What can hang from each mark:
kunum: vilir
vubog: bafi zubof
zubof: dofes videruf vubog
bafi: teram vubog zibavi
tarubo: dofes segan
segan: teram vilir
navim: navabi
zibavi: bafi dofes
videruf: vilir zibavi zubof
vilir: dofes kunum segan
navabi: sabo segan
dofes: vilir zibavi
sabo: navabi
teram: bafi segan

Every row comes from one small tree of marks. The marks that hang from a mark follow it in brackets, in alphabetical order. Every link used is in the known rows. Which tree was each row made from?
Known rows:
zibavi(bafi(teram) dofes): 8	13	10	-5	19	-11	21	-33	17	9	10	-18	25	-6	12	-6	-3	-35	8	4	9	-15	-16	-10	-20	-2	-9	2	-12	-6	6	-16	-4	6	2	21	10	11	-17	-13	-32	-26	-26
segan(teram(bafi) vilir(dofes kunum)): 18	25	-14	-23	24	-17	4	-13	1	-12	29	1	34	16	7	-10	-2	-26	-23	-26	-2	16	21	-24	-26	6	6	6	5	-35	43	-18	18	-13	-13	12	-17	4	-20	-35	-36	-11	-22
vubog(bafi zubof): 18	26	29	-1	10	-16	14	-31	22	32	0	-21	4	-2	2	18	-22	-26	3	5	1	-11	-5	-2	8	-13	1	-16	5	-10	-9	-32	0	-4	-15	7	12	2	-37	-24	-55	-29	-30
segan(teram(bafi(zibavi)) vilir): 12	35	-11	-13	38	-16	-3	-7	19	4	26	-19	22	-5	8	-16	-2	-36	-17	-7	-3	-11	-13	-7	-24	-2	12	22	-11	-23	36	-21	9	-21	6	12	6	12	-41	-17	-24	-11	-27
teram(bafi(vubog)): 25	21	12	-7	14	-23	13	-29	36	18	6	-21	19	-5	10	-1	-8	-34	-5	12	14	-19	-10	3	-19	-14	-7	-14	3	-15	17	-32	-3	-18	6	9	3	19	-47	-7	-37	-19	-21
tarubo(dofes(vilir zibavi)): -7	10	21	-8	27	-8	-15	-11	-4	10	-12	5	-1	5	6	4	10	-33	3	-13	-14	0	-10	-32	-24	5	-5	-15	-2	-21	20	-23	-1	20	-31	0	-3	-11	-13	-12	-26	-38	-14
teram(bafi(zibavi)): 19	26	8	-10	15	-13	9	-24	27	13	8	-24	15	-9	20	4	-9	-33	-8	10	12	-21	-8	-1	-18	-11	3	-1	-3	-14	17	-30	-8	-11	-2	11	7	10	-34	-12	-40	-18	-24
zibavi(bafi(vubog(zubof)) dofes(vilir(kunum segan))): 15	-5	12	-20	-5	0	9	-28	-3	5	-17	8	56	-16	-1	-1	-1	-31	9	-3	7	-8	6	-8	-21	7	-17	-22	-5	-23	2	-20	2	11	-23	10	-7	17	-15	-36	-54	-31	-36
zubof(vubog(bafi(zibavi(dofes)))): 9	9	24	2	5	-12	21	-29	25	17	-6	-11	32	-28	-3	21	-8	-31	9	14	13	-28	-9	-10	-4	1	1	-4	-3	-9	-26	-20	-1	6	-1	9	9	15	-30	-7	-53	-26	-41
vubog(bafi zubof(dofes videruf(vilir(segan)))): 14	8	37	8	-13	-20	3	-24	11	14	-13	-8	11	-22	-3	8	-2	-8	-10	2	1	-9	2	-7	-12	11	-17	-22	13	-21	-33	-7	13	16	-27	3	15	-18	-10	-18	-50	-31	-28
segan(teram(bafi(vubog))): 25	33	3	-8	27	-23	6	-25	41	11	15	-21	28	-2	11	-20	-5	-36	-17	8	12	-19	-11	3	-24	-11	4	-4	-2	-17	26	-24	6	-17	13	14	3	23	-56	-3	-24	-6	-20
navim(navabi(sabo segan(vilir(dofes(zibavi) kunum)))): -2	51	-10	-21	3	-10	-6	-8	-29	15	5	-7	-13	6	8	21	-7	-21	4	-29	0	24	12	-14	-38	3	-21	-12	9	-38	8	-7	-14	12	-17	7	-16	-14	8	-40	-52	-42	-22
segan(teram(bafi) vilir): 8	37	-8	-14	45	-25	0	-10	18	5	31	-17	10	7	2	-19	0	-34	-17	-18	-9	1	-11	-13	-22	-2	9	8	-3	-24	37	-25	10	-23	3	7	1	3	-40	-18	-22	-9	-17
kunum(vilir(dofes(zibavi) segan)): -3	3	16	-26	-9	1	-18	-24	2	3	-3	15	5	2	1	-9	6	-16	-30	-15	-6	12	4	-27	-48	21	0	-42	11	-39	6	-26	-16	21	-35	21	-15	-13	-11	-45	-39	-13	-13
bafi(teram(segan) vubog zibavi): 29	21	7	-7	29	-11	0	-34	30	25	12	-20	21	6	6	1	2	-25	-17	23	12	-22	-23	15	-42	-16	-7	3	-10	-22	25	-15	-7	-4	20	24	21	26	-24	-20	-28	-22	-27
zibavi(bafi): 15	21	14	-12	13	-24	14	-29	16	14	10	-17	4	0	15	-4	-8	-32	3	-2	1	-9	-10	-14	-7	-11	-6	-21	2	-10	9	-26	-13	0	-9	9	11	-2	-32	-11	-40	-31	-22
videruf(zibavi(bafi dofes(vilir)) zubof(vubog)): 8	-13	38	4	-4	-18	48	-18	-1	6	-18	-4	31	-45	8	-9	9	-40	24	-4	9	-26	-2	-40	13	34	-7	0	-12	-12	-37	-16	17	27	-10	9	8	-17	-15	-9	-60	-55	-51
zubof(dofes(vilir(kunum))): 20	14	26	-11	15	-14	3	-18	-9	-1	-2	16	-10	12	7	21	7	-30	24	-23	-8	4	14	-30	-9	-1	-10	-6	14	-34	15	-28	-4	14	-29	-5	-5	-15	1	-21	-51	-40	-17
videruf(zubof(vubog)): 27	22	38	-4	11	-36	34	-24	17	19	4	-12	0	-9	3	5	2	-21	11	-5	12	-14	1	-17	8	2	-4	-20	8	-13	-17	-25	-5	10	-12	5	5	-18	-28	-5	-59	-37	-29
navim(navabi(sabo segan)): 6	77	5	-17	19	-28	-1	-15	0	38	10	-32	-36	5	16	22	-13	-29	14	-10	7	2	-7	18	-27	-25	-21	-28	12	-22	0	-23	-33	0	2	6	8	-11	-14	-23	-47	-38	-6
teram(bafi(vubog(zubof) zibavi(dofes)) segan(vilir)): 10	13	-6	-10	24	-13	11	-22	24	22	-7	-29	61	-22	-6	-3	-13	-37	-20	17	20	-19	-17	10	-32	7	-3	20	-19	-10	8	-17	10	-22	14	15	0	37	-29	-38	-47	-25	-41
vilir(dofes(zibavi) kunum segan): 6	7	7	-28	-5	-2	-2	-26	-6	-4	2	8	16	11	3	6	8	-6	-23	-21	3	16	17	-31	-36	11	-12	-34	12	-32	12	-14	-8	21	-40	14	-22	-12	-3	-38	-45	-19	-18
kunum(vilir(segan)): 12	18	17	-27	7	-17	-15	-22	4	14	14	8	-15	9	3	1	6	-22	-17	-17	-14	7	-1	-6	-35	-3	-2	-45	18	-36	15	-36	-23	6	-23	12	0	-14	-16	-38	-41	-14	-2
zibavi(bafi(teram vubog(zubof)) dofes): 20	8	18	3	3	-13	25	-40	29	21	-8	-24	52	-19	5	-9	-13	-40	12	22	22	-28	-17	7	-17	-2	-8	7	-14	-2	-4	-16	4	4	10	22	11	31	-33	-17	-38	-30	-45
tarubo(dofes(vilir)): 6	24	21	-17	29	-20	-13	-11	-6	15	0	5	-6	12	3	12	6	-33	6	-13	-12	3	-2	-13	-21	-6	-6	-21	5	-24	28	-29	-5	9	-25	-1	-1	-12	-10	-20	-33	-34	-6
sabo(navabi(segan(teram(bafi(zibavi)) vilir(kunum)))): 10	55	-24	-20	41	-11	-18	-3	-5	21	35	-15	31	-5	25	10	-7	-34	-9	-28	-2	3	5	2	-35	-10	-4	19	-2	-28	40	-19	6	-5	10	3	6	8	-22	-25	-44	-1	-19
navabi(sabo segan(teram(bafi(zibavi(dofes))))): -2	62	-18	-18	30	-17	4	-13	19	24	12	-31	31	-26	28	0	-14	-37	-10	-2	24	-16	-5	12	-40	-4	-4	8	-14	-14	8	-13	-2	-3	15	25	0	23	-24	-21	-38	6	-16
sabo(navabi(segan(teram(bafi) vilir(dofes)))): -10	65	-20	-24	42	-21	-23	-2	3	20	25	-18	27	2	6	-11	-11	-30	-23	-28	1	14	-1	0	-48	7	-8	2	1	-27	29	-24	7	-14	8	8	-3	2	-25	-31	-38	7	-7
navim(navabi(sabo segan(teram(bafi(zibavi)) vilir))): 2	83	-27	-14	37	-16	-12	2	3	22	24	-35	6	-11	18	-7	-10	-38	-5	-11	3	-8	-14	21	-41	-10	-3	15	-10	-30	22	-13	-9	-17	24	14	10	10	-27	-19	-24	-14	-19
navim(navabi(sabo)): 15	61	16	-16	15	-22	7	-23	7	28	13	-30	-41	10	12	22	-7	-33	13	-5	3	-4	-7	14	-9	-27	-14	-13	11	-19	6	-24	-35	-4	-1	2	9	-12	-15	-14	-44	-49	-7
zubof(dofes(vilir(kunum segan) zibavi) videruf vubog): 5	-20	39	10	0	0	-6	-16	-7	-21	-19	28	20	-16	0	-4	29	-8	9	-16	-11	-4	8	-50	-21	30	-17	-26	13	-30	-13	-9	4	35	-38	-3	-3	-20	11	2	-36	-33	-24
bafi(teram zibavi): 24	28	16	-6	19	-14	3	-27	20	18	15	-18	0	5	12	9	1	-27	2	6	5	-19	-14	2	-25	-14	0	5	-3	-20	22	-23	-10	3	0	18	18	7	-20	-15	-31	-24	-27
kunum(vilir(dofes(zibavi(bafi(vubog))) segan(teram))): 2	-4	3	-19	-8	7	-20	-28	17	-5	-4	16	55	-14	6	-44	3	-28	-35	1	0	-6	-4	-25	-54	28	5	-30	-4	-36	10	-11	-1	18	-14	29	-9	17	-39	-29	-22	-2	-27
tarubo(segan(teram vilir(dofes))): 2	43	-8	-31	39	-26	-12	-2	-7	1	31	3	1	15	-16	-19	3	-21	-22	-31	-8	21	-2	-3	-39	6	1	-22	9	-36	31	-11	3	-10	-17	10	-16	-4	-25	-41	-13	-21	-5
videruf(zibavi): 16	18	24	-11	7	-30	18	-23	13	23	11	-19	-23	-4	12	15	-1	-28	0	-11	-2	-7	-4	-17	-2	-8	-5	-16	8	-18	2	-28	-3	10	-12	5	5	-19	-24	-21	-48	-48	-29
videruf(zubof(dofes vubog)): 25	21	45	6	7	-39	34	-24	15	11	-6	-5	2	-16	0	6	2	-20	22	-5	16	-19	2	-21	8	14	-9	-6	10	-15	-32	-21	-4	18	-15	1	1	-19	-19	-2	-54	-42	-30
tarubo(segan): 14	38	13	-21	29	-24	3	-19	4	19	20	-11	-21	10	0	5	2	-22	-2	-15	-2	4	-11	7	-21	-16	-6	-40	15	-21	15	-23	-16	-4	-20	4	-3	-6	-26	-22	-25	-32	0

Which tree is each row?
17	-17	24	5	-1	3	6	-28	1	-7	-22	17	34	-13	12	-4	5	-37	24	-5	-1	-19	-3	-43	-15	13	-14	0	-2	-24	1	-13	7	23	-17	2	0	9	-21	-3	-39	-45	-37 -> zubof(dofes(vilir(kunum) zibavi(bafi(vubog))))
-7	58	1	-21	40	-33	-20	-4	-9	43	23	-17	-25	7	-1	19	-9	-30	6	-33	-12	14	-13	2	-29	-14	-22	-16	14	-20	20	-31	-14	-5	0	-9	9	-18	-17	-31	-53	-23	-8 -> sabo(navabi(segan(vilir)))
13	27	1	-30	31	-6	-17	-10	-7	-4	22	15	3	24	0	-6	19	-20	-10	-34	-17	14	11	-20	-28	-4	-3	-25	9	-43	41	-21	-2	8	-28	8	-5	-12	-12	-32	-34	-13	-6 -> dofes(vilir(kunum segan(teram)))
9	46	3	-23	45	-30	-11	-9	-1	12	27	-4	5	12	4	-6	8	-24	-15	-19	-5	8	-5	10	-35	-12	4	-31	6	-24	31	-7	-3	9	-19	7	-11	-1	-27	-18	0	-22	8 -> tarubo(dofes segan(teram))
8	24	-3	-28	8	-5	-16	-20	17	-7	18	7	36	5	7	-29	2	-23	-46	-13	1	8	12	-7	-53	17	12	-30	5	-44	26	-29	-3	-3	-16	29	-13	4	-25	-41	-27	15	-3 -> kunum(vilir(dofes segan(teram(bafi))))
-2	19	10	-19	23	10	-13	-15	3	3	2	-2	20	-3	-8	-2	19	-24	-1	-5	1	-12	-17	-5	-48	8	-11	-4	-13	-31	17	-21	-9	7	-11	22	8	6	0	-33	-27	-14	-20 -> bafi(teram zibavi(dofes(vilir(segan))))
28	21	9	-8	7	-15	9	-27	36	17	0	-22	32	-16	16	1	-9	-36	-7	23	20	-32	-12	10	-25	-12	-3	-1	-3	-14	15	-28	-3	-14	8	11	7	27	-48	-5	-41	-18	-32 -> teram(bafi(vubog zibavi))
25	-4	38	7	-18	-33	57	-21	6	16	2	-16	9	-38	16	-7	8	-30	7	-2	7	-25	3	-28	15	19	-6	-3	0	-17	-37	-6	21	32	-3	10	20	-27	-27	-1	-58	-58	-54 -> videruf(vilir zibavi(bafi) zubof(vubog))
1	69	2	-20	44	-30	-20	-12	12	39	26	-22	-9	8	13	6	-8	-31	-3	-24	-1	5	-7	4	-32	-17	-12	-14	9	-16	17	-25	-13	6	4	1	10	-11	-30	-21	-43	-8	-4 -> sabo(navabi(segan(teram)))
-4	4	4	-6	15	0	4	-21	2	-2	8	-5	27	0	0	-26	0	-25	-9	-7	-7	-1	-19	-33	-33	21	-4	7	-13	-23	18	-11	8	4	-7	22	5	4	-17	-21	-20	-25	-37 -> segan(vilir(dofes(zibavi(bafi(teram)))))
3	1	3	-26	10	0	4	-20	-15	-6	2	14	31	-2	5	0	11	-27	3	-22	-6	6	7	-26	-24	8	-16	-26	1	-28	12	-18	-5	11	-29	11	-6	-4	1	-33	-46	-24	-16 -> zibavi(bafi dofes(vilir(kunum segan)))
-9	14	-1	-20	30	-13	-8	-18	0	8	7	-7	4	15	-12	-11	1	-16	-32	-17	-7	20	-11	-33	-38	19	-7	-10	-1	-27	17	-12	-1	-2	-17	12	-9	-7	-7	-42	-38	-30	-20 -> teram(segan(vilir(dofes(zibavi))))
24	-13	0	-4	3	8	11	-44	12	-2	3	-1	61	6	15	-16	2	-19	-23	12	14	-4	-2	-22	-43	9	-11	-2	-12	-25	19	1	8	15	0	33	3	26	-13	-23	-30	-21	-34 -> vilir(dofes(zibavi(bafi(teram(segan) vubog))) kunum)
13	-17	8	-3	-2	13	-4	-42	20	7	-3	4	51	-3	11	-30	0	-30	-29	19	3	-9	-15	-20	-54	22	2	-10	-12	-31	12	-14	0	15	6	37	11	26	-18	-28	-23	-17	-28 -> kunum(vilir(dofes(zibavi(bafi(teram(segan) vubog)))))
27	-4	28	-16	-35	-28	43	-17	-15	1	6	7	17	-17	3	11	19	-4	-15	-23	12	4	37	-26	-9	26	-15	-22	17	-43	-25	-3	20	42	-31	16	-12	-35	5	-34	-69	-46	-44 -> videruf(vilir(dofes kunum segan) zibavi zubof(vubog))
-22	33	-6	-17	19	-8	-17	-10	-11	24	3	-12	20	-13	6	-7	-14	-30	-6	-23	-3	10	-12	-24	-37	17	-21	-9	-2	-16	3	-16	-4	11	-6	5	3	-7	-16	-27	-48	-21	-24 -> sabo(navabi(segan(vilir(dofes(zibavi(bafi))))))
22	-8	28	4	-11	-26	19	-35	26	16	-24	-21	53	-40	12	-6	-16	-36	10	26	22	-24	-7	-9	-7	6	-15	-17	-3	9	-23	-12	5	7	-8	4	7	16	-29	-8	-55	-43	-47 -> zibavi(bafi(vubog(zubof(videruf))) dofes)
-10	20	12	-27	24	-9	-9	-13	-2	7	-3	1	0	3	-14	1	13	-24	-2	-20	-4	5	-7	-15	-33	8	-17	-31	4	-28	10	-28	-13	3	-27	7	-7	-11	-5	-34	-42	-20	-7 -> zibavi(dofes(vilir(segan)))
32	-21	32	3	-36	-14	13	-32	6	5	-24	3	35	-20	12	10	-2	-18	-9	8	14	-3	25	-28	-19	13	-16	-12	14	-18	-12	-2	22	33	-33	5	-7	-4	-11	-23	-64	-50	-53 -> bafi(vubog(zubof(videruf(vilir(dofes(zibavi) kunum)))))
19	17	2	-29	7	-28	4	-15	-15	1	19	8	1	20	-3	19	-2	-19	-5	-29	-7	24	20	-25	-18	-1	-10	-12	17	-35	28	-23	1	-1	-29	3	-17	-12	-3	-42	-57	-35	-23 -> segan(vilir(dofes kunum))
20	-19	34	16	-19	-31	36	-25	12	8	-1	-13	10	-41	18	-9	10	-28	-1	6	-5	-22	0	-31	2	13	-10	-16	8	-11	-28	-4	19	31	-4	2	26	-21	-18	12	-46	-57	-49 -> zubof(videruf(vilir zibavi(bafi)) vubog)
-4	28	-15	-22	0	-9	4	-14	-25	10	7	-1	19	-8	19	5	-12	-23	-2	-28	1	18	10	-30	-32	11	-21	-14	1	-29	13	-6	2	14	-16	18	-9	0	2	-33	-51	-21	-28 -> navabi(sabo segan(vilir(dofes(zibavi(bafi)) kunum)))
2	55	-24	-25	33	-19	-16	-4	-11	14	33	-6	33	8	13	2	-9	-29	-19	-37	1	23	19	-6	-41	3	-9	4	7	-34	38	-18	11	-5	0	6	-11	0	-13	-38	-47	3	-10 -> sabo(navabi(segan(teram(bafi) vilir(dofes kunum))))
18	36	-2	-11	29	-13	1	-20	32	7	19	-23	26	-7	21	-13	-5	-35	-16	4	10	-21	-8	-2	-22	-9	14	10	-9	-17	27	-23	2	-10	4	15	7	15	-43	-12	-26	-7	-23 -> segan(teram(bafi(zibavi)))
-8	0	7	0	40	13	-10	-23	-3	6	-1	-3	35	8	14	-24	15	-30	-14	1	-13	-5	-25	-24	-40	13	-5	0	-26	-23	29	-5	7	19	-7	24	19	9	-2	-12	-2	-24	-12 -> tarubo(dofes(vilir zibavi(bafi(teram(segan)))))
9	15	14	-32	-7	-13	-18	-22	1	7	7	15	1	9	-1	-1	1	-16	-27	-15	-6	15	12	-10	-45	10	-1	-49	19	-42	14	-34	-20	9	-32	18	-11	-13	-8	-49	-47	-9	-6 -> kunum(vilir(dofes segan))
6	5	-5	-7	28	3	1	-13	-29	-5	27	9	34	4	11	-9	16	-23	-4	-25	-19	8	-11	-15	-36	5	-3	-6	-10	-29	38	9	13	18	-19	15	-3	8	-3	-14	9	-35	-17 -> tarubo(dofes(zibavi(bafi(teram))) segan(vilir(kunum)))
5	72	-2	-23	34	-33	-4	-13	11	32	24	-22	-21	6	18	6	-10	-26	-3	-20	3	4	-4	6	-29	-18	-10	-21	6	-23	17	-18	-11	2	3	16	6	-3	-24	-21	-39	-7	-4 -> navabi(sabo segan(teram))
5	-13	12	-18	-23	4	-13	-31	12	-1	-14	15	43	-17	6	-27	0	-26	-25	6	2	-7	-5	-23	-50	25	-5	-41	2	-34	1	-20	-9	18	-19	25	-7	12	-30	-30	-35	-13	-25 -> kunum(vilir(dofes(zibavi(bafi(vubog))) segan))
-2	76	-6	-20	28	-33	-8	-3	-11	36	18	-26	-44	6	2	18	-9	-30	15	-23	-7	11	-13	14	-30	-18	-22	-17	10	-28	10	-21	-27	-10	5	2	7	-15	-10	-28	-44	-40	-10 -> navim(navabi(sabo segan(vilir)))
12	29	9	-28	21	-14	-21	-17	11	11	24	8	-7	12	3	-16	9	-24	-24	-22	-15	8	-1	-10	-39	0	8	-36	10	-40	26	-28	-14	8	-18	16	-1	-10	-26	-37	-28	-4	-2 -> kunum(vilir(segan(teram)))
4	18	-5	-23	15	3	-11	-18	20	-2	11	-1	45	-19	11	-18	3	-34	-31	-4	5	-13	-1	-2	-50	14	13	-5	-9	-30	16	-22	-5	2	-5	27	-7	14	-25	-35	-28	10	-14 -> kunum(vilir(segan(teram(bafi(zibavi(dofes))))))
22	7	31	14	8	-4	7	-31	19	12	-17	-2	39	-14	1	-15	-4	-40	26	15	9	-31	-17	-4	-18	7	-9	13	-12	-20	0	-25	6	7	4	14	20	22	-27	-9	-28	-34	-40 -> zibavi(bafi(teram vubog(zubof(dofes(vilir)))))
21	-2	33	2	-12	-35	19	-18	8	16	4	-16	-25	-21	18	11	9	-25	-6	-6	-5	-6	3	-26	-7	1	-13	-16	15	-17	-9	-10	14	25	-16	0	17	-36	-9	-10	-53	-60	-37 -> zubof(videruf(vilir zibavi))
5	-1	25	-14	-6	-5	-9	-27	7	7	-8	11	-1	0	8	-1	-2	-29	-15	-9	-5	7	4	-34	-32	17	6	-24	10	-30	4	-30	-9	21	-30	15	-10	-9	-16	-37	-49	-24	-20 -> kunum(vilir(dofes(zibavi)))
18	4	16	-26	-21	-8	22	-18	-17	-3	-1	9	12	-1	8	2	13	-2	-19	-25	10	14	26	-35	-27	26	-18	-21	10	-38	-7	1	10	36	-46	15	-17	-32	2	-39	-61	-30	-30 -> videruf(vilir(dofes(zibavi) kunum segan) zubof)
-8	31	-9	-18	2	-15	-1	-15	-1	21	-6	-10	25	-22	6	-10	-15	-30	-4	-6	9	-2	-13	-14	-42	12	-25	-17	-4	-23	3	-6	1	3	4	19	-2	18	-25	-22	-42	-19	-35 -> navabi(sabo segan(vilir(dofes(zibavi(bafi(vubog))))))
9	30	-3	-12	27	-12	10	-20	30	5	10	-24	40	-17	16	-8	-3	-38	-13	4	18	-21	-7	-8	-27	3	10	17	-14	-9	14	-16	5	-6	5	18	-3	19	-35	-14	-32	-9	-26 -> segan(teram(bafi(zibavi(dofes))))
12	22	14	-8	18	-11	11	-27	18	14	7	-19	14	-6	8	12	1	-31	6	6	15	-19	-14	-4	-29	-7	-4	12	-10	-13	11	-18	-7	7	0	19	7	10	-12	-21	-36	-25	-31 -> bafi(teram zibavi(dofes))
